Each row comes from the steps of one walk. Every step used is in the known rows, and no mark comes twice. Write the walk behind each row, first mark first.
Known rows
furi, vuga, mapo, lezaki: [ -2   3 -11   7   5  -3 -19 -28  16   5  17   9  26 -22 -24 -43  -6 -17
 -15  23  26 -12  17 -34  -8]
tuso, tekif, furi, vuga, mapo: [  6   5 -24   9   9   0 -25 -20  27  19   4  -9  18   2  12  -5 -13 -12
  11  25  31 -31  38 -19  19]
vuga, furi, tekif, fati: [ -5   2 -14  -1   0  -1 -24  16   0 -23  21  30  11 -30 -25  21  -9  21
 -10 -32  13 -16 -44  34 -11]
lezaki, mapo, tekif, furi: [ -8  -2  36   9  43  -6  21  -1  -3 -12 -37 -43   3 -39  18  15 -30  12
  15  -2  -6 -34 -12  -8   5]
tuso, tekif: [  9 -19 -11   4  -1  -4   9  -2 -12  -9   4 -24  -9   8 -26   8  18  -8
   9   1  -8   9  21 -14  -7]
tekif, fati, vuga, mapo: [ -7  10 -26   8   9  -6  -9  28   8   3  19  71  18  15   7  -5  -2 -30
 -13  13  -8  -1   5  14  -7]
tuso, tekif, fati, vuga: [  0   2 -28   0  16 -18  -6  30 -12  -9  17  34  -8  14 -10  25   5 -12
  14   7 -18  -7   9  11  -9]
furi, vuga, mapo, tekif: [-11 -21   3 -12  -7  15  -5 -25  43  21 -19  19  33 -11  32 -15  -4 -13
 -28  24   6 -21   5   7  12]
fati, vuga, furi, tekif, mapo: [  4  31  -7 -29 -49  20 -26  12 -10  10  38  28  -7  19   9 -17   1  17
  14 -24   1   5 -25  16  12]
furi, vuga: [ -5 -20   0  -3   1  13  -9  -9  10  11  -8   2   6 -13  -7 -21   2  12
   0  24  15 -17  -6  -3 -12]
furi, tekif, tuso: [-10 -10  -9  -2   0 -22   3   3 -12 -19   4  -9 -11   7 -49  16   6  33
  32 -10  -7   0  -3  31   5]
tuso, tekif, fati: [  4 -22 -25  12  15 -15   5   8 -11 -18   0   8  -1   2 -28  30   7  -9
   5  -3  -5  -5  12   8 -11]
mapo, tekif: [ -7 -26  15  -6   3  -3  27 -14   6  -6 -23 -13  12 -16   2   5   3  -2
 -14   4 -17  -3 -12   6   0]
tuso, tekif, furi, vuga: [  6  -2 -16   0  20  -2 -17 -19   8  12  -7 -29   3 -12   0   6 -15  13
  23  23  25 -37  19 -15  11]
tuso, tekif, mapo, vuga, furi: [ 24   9   5   0 -55  21  -3 -22   4   6  -5 -29 -21  45   7   9  22 -19
  -6 -25  10  46  31  -7   7]
lezaki, mapo, tekif, furi, vuga: [-16  -2  33  -3  43   9   1  -9  17   3 -44 -32  10 -49  37   6 -36  25
  18  14  11 -62 -11  -6   6]
lezaki, mapo, vuga: [  5  -6  40  22  14  11  16  15  -3  -9 -29 -30 -24   0  -8   2   0  -2
  -5  -4   2  23  15 -22 -31]
lezaki, mapo, tekif: [-12 -21  37   3  21   4  28   7  -3 -17 -31 -26  -2 -30   9   6  -8   3
   0  -6 -22 -14 -10  -5 -11]
tekif, mapo: [ 11 -13  -2  -4 -30  12  15 -15 -15   7  -9  -4  -1  25 -18 -21  12  -5
   8   3   1  17   5  -6   4]
vuga, fati: [  0 -10  -4  -2   9  -3  22 -13 -17  15   2 -28  -6   3  17  -8  11  10
 -11  10 -12  17 -20 -12  15]
mapo, tekif, fati, vuga: [-15  -5   0 -11  22 -15   9  21   6  -6 -13  43  13 -14  21  16  -8  -6
  -7   6 -27 -18 -23  32  -2]
vuga, furi: [  2  -2  -1   7 -13  13   0   3  -7 -12  15  -7   3 -12  -3 -14   9  -1
 -14 -16   4  11 -27  -3  -9]
tuso, tekif, fati, vuga, mapo, lezaki: [  1  27 -35  14  20 -30 -18  11  -6 -15  41  41  12   2 -26   1  -1 -37
   2   2  -7   1  34 -18  -8]
fati, vuga: [ -3   4  -3  -4   1  -1   2  23 -13   5  14  18  -7   5   0 -19   7  -3
   4  15 -15   7  -9  -6 -12]
fati, vuga, mapo, tekif, furi: [ -9  24   2  -4  12 -13   2  -3  22  17  -2  15  26  -3  53  -6 -19 -24
  -6  19 -10 -17   5  -1  25]
furi, tekif, fati, vuga: [-10   9 -19 -12  16 -10 -18  38  -9  -6  23  57   0 -11 -21  15 -12  21
  11   0  -6 -24 -23  31 -11]
furi, tekif: [ -1 -13  -3  -5  -2  -4  -4   4  -9  -7  10  -2   1 -17 -37   0   1  24
   4  -5   3  -6 -15   6 -10]
lezaki, mapo: [ -4 -15  23  14  22   5  14  22 -20 -17 -10 -20 -11 -17 -20  -4  -2   5
  11  -5  -7  -2  -5 -18 -24]

Which walk is each row?
[ -4  10 -11   4 -10   2  -5  20   6  14  26  38   9  20  15 -27  10 -30
 -11  18 -10  14  13 -10  -1] => fati, vuga, mapo
[ 11  -1 -13  10  21 -16   6 -12 -14  -7  -1 -41  -2  -2 -17  16  -6   0
  22   4   8 -11  21 -20   7] => tuso, tekif, furi
[-11 -22  -8   5  11  -9  11  -4  25  -6 -18  39  36  -7  14  16  -7 -28
 -31   1 -10 -10  -2  28   6] => vuga, mapo, tekif, fati
[-17  12   0 -12   6  -2  -4  23  12 -11   5  46  13 -17  41  20  -9  -8
 -21 -17 -24 -15 -43  38   2] => mapo, tekif, fati, vuga, furi
[ 18 -14 -14  -4 -32   6  10 -20 -17   2   0 -22 -10  38 -23  -1  19  -9
  21  -3  -5  15  33 -10  12] => tuso, tekif, mapo
[ 15  10   9 -19 -33   9   7 -29  -3  35 -13 -26 -21  34  19   4   7  28
  -6  -6   9  32   4   5  27] => furi, tekif, mapo, vuga, fati
[ -1  26 -10   8   6 -15  -8   1  -7  -3  38  24  13  -3 -17 -41   0 -28
  -7  14  -3  17  17 -34 -10] => fati, vuga, mapo, lezaki
[  4   3  36  14  19   3  25   7  -8  13 -26 -49 -31   6  30   5   1   8
 -11   0  -5  30   3 -24  -4] => lezaki, mapo, vuga, fati
[ -1   4  -1  -9 -17   8 -16   6  -4 -13  28  -2   2 -23 -15  -1   2  23
  -6 -27   8   1 -39  10  -6] => vuga, furi, tekif
[ -4 -12  -6 -12   9   8   2 -20   4  33  -1 -16  -2  -3  34 -19   5  21
  -9  30   8 -14 -21  -7  16] => furi, vuga, fati
[ -1  15   9   1 -23 -10 -11   0   8 -16  -2 -16 -23  13 -18  21   7  24
   6 -32   9  32  -4  33   0] => mapo, vuga, furi, tekif, tuso
[  3  11  39  19  -4  20   2  20   3 -14 -13 -30 -23 -10  11   5   0  -3
 -16 -26  10  27  -4 -17 -27] => lezaki, mapo, vuga, furi
[ -2   7 -15   8  12   7 -20 -19  28  23  -3   5  29  -9  16 -21 -24  -7
  -1  30  37 -32  12 -14  13] => tekif, furi, vuga, mapo
[ 22   3 -12   2 -16  -9   8 -32 -29 -14  12 -34  -7  12 -53 -13  13 -10
  22  -5   1  15  36 -35   4] => tuso, tekif, mapo, lezaki
[ -6  24  -3 -18 -20   7 -27  27  -4  -3  44  26  -4 -17   5  -9  -1  21
   2 -18  -3  -2 -38  13  -5] => fati, vuga, furi, tekif
[ 19   3  11  -5 -28  11  23 -32  -4  38 -25 -32 -19  47  32  -7  16  -2
 -12   6   3  48  12  -9  26] => tekif, mapo, vuga, fati
[-16 -23 -12  -5  10   5  -9 -13  45  12 -24  50  41 -18  30   8 -14 -12
 -28  17   7 -36  -4  30   8] => furi, vuga, mapo, tekif, fati
[ 18  -5  17   2 -36  16  16 -21   0  15 -31 -13 -11  40  -6 -10  15 -12
  -6   1  10  40  26  -7  -1] => tekif, mapo, vuga
[  0  17 -24   1   1  -7 -20  32  -6 -15  33  39  -8   5  10  22   7 -15
   3 -19 -12  -4 -12  15  -7] => tuso, tekif, fati, vuga, furi
[-20 -16  31   7  26 -17  34   9  -8 -27 -37 -32 -14  -5  -6  20   0  12
  27 -12 -33  -8   4  20   3] => lezaki, mapo, tekif, tuso
[ 25   4   2  -6 -33   5  18 -33  -7  34 -17 -47 -29  59  29  12  21  -7
  -3   2  -4  47  39 -18  30] => tuso, tekif, mapo, vuga, fati
[ -8   3 -17   0  18 -11  -2  32 -11  -7   9  49   1   2  -9   2  -3  -6
   2  10 -14  -8 -15  17 -16] => tekif, fati, vuga
[ 10   9  -2 -11 -16  -7  -5 -29 -24 -13  17 -11   2 -15 -65 -18  -2  23
  21 -12  14   0   3 -16   3] => furi, tekif, mapo, lezaki
[  1  18  39   7  -7  20 -15  22   6 -16  -1 -22 -25 -19  -2  12  -8  22
  -8 -39  15  15 -16  -2 -24] => lezaki, mapo, vuga, furi, tekif
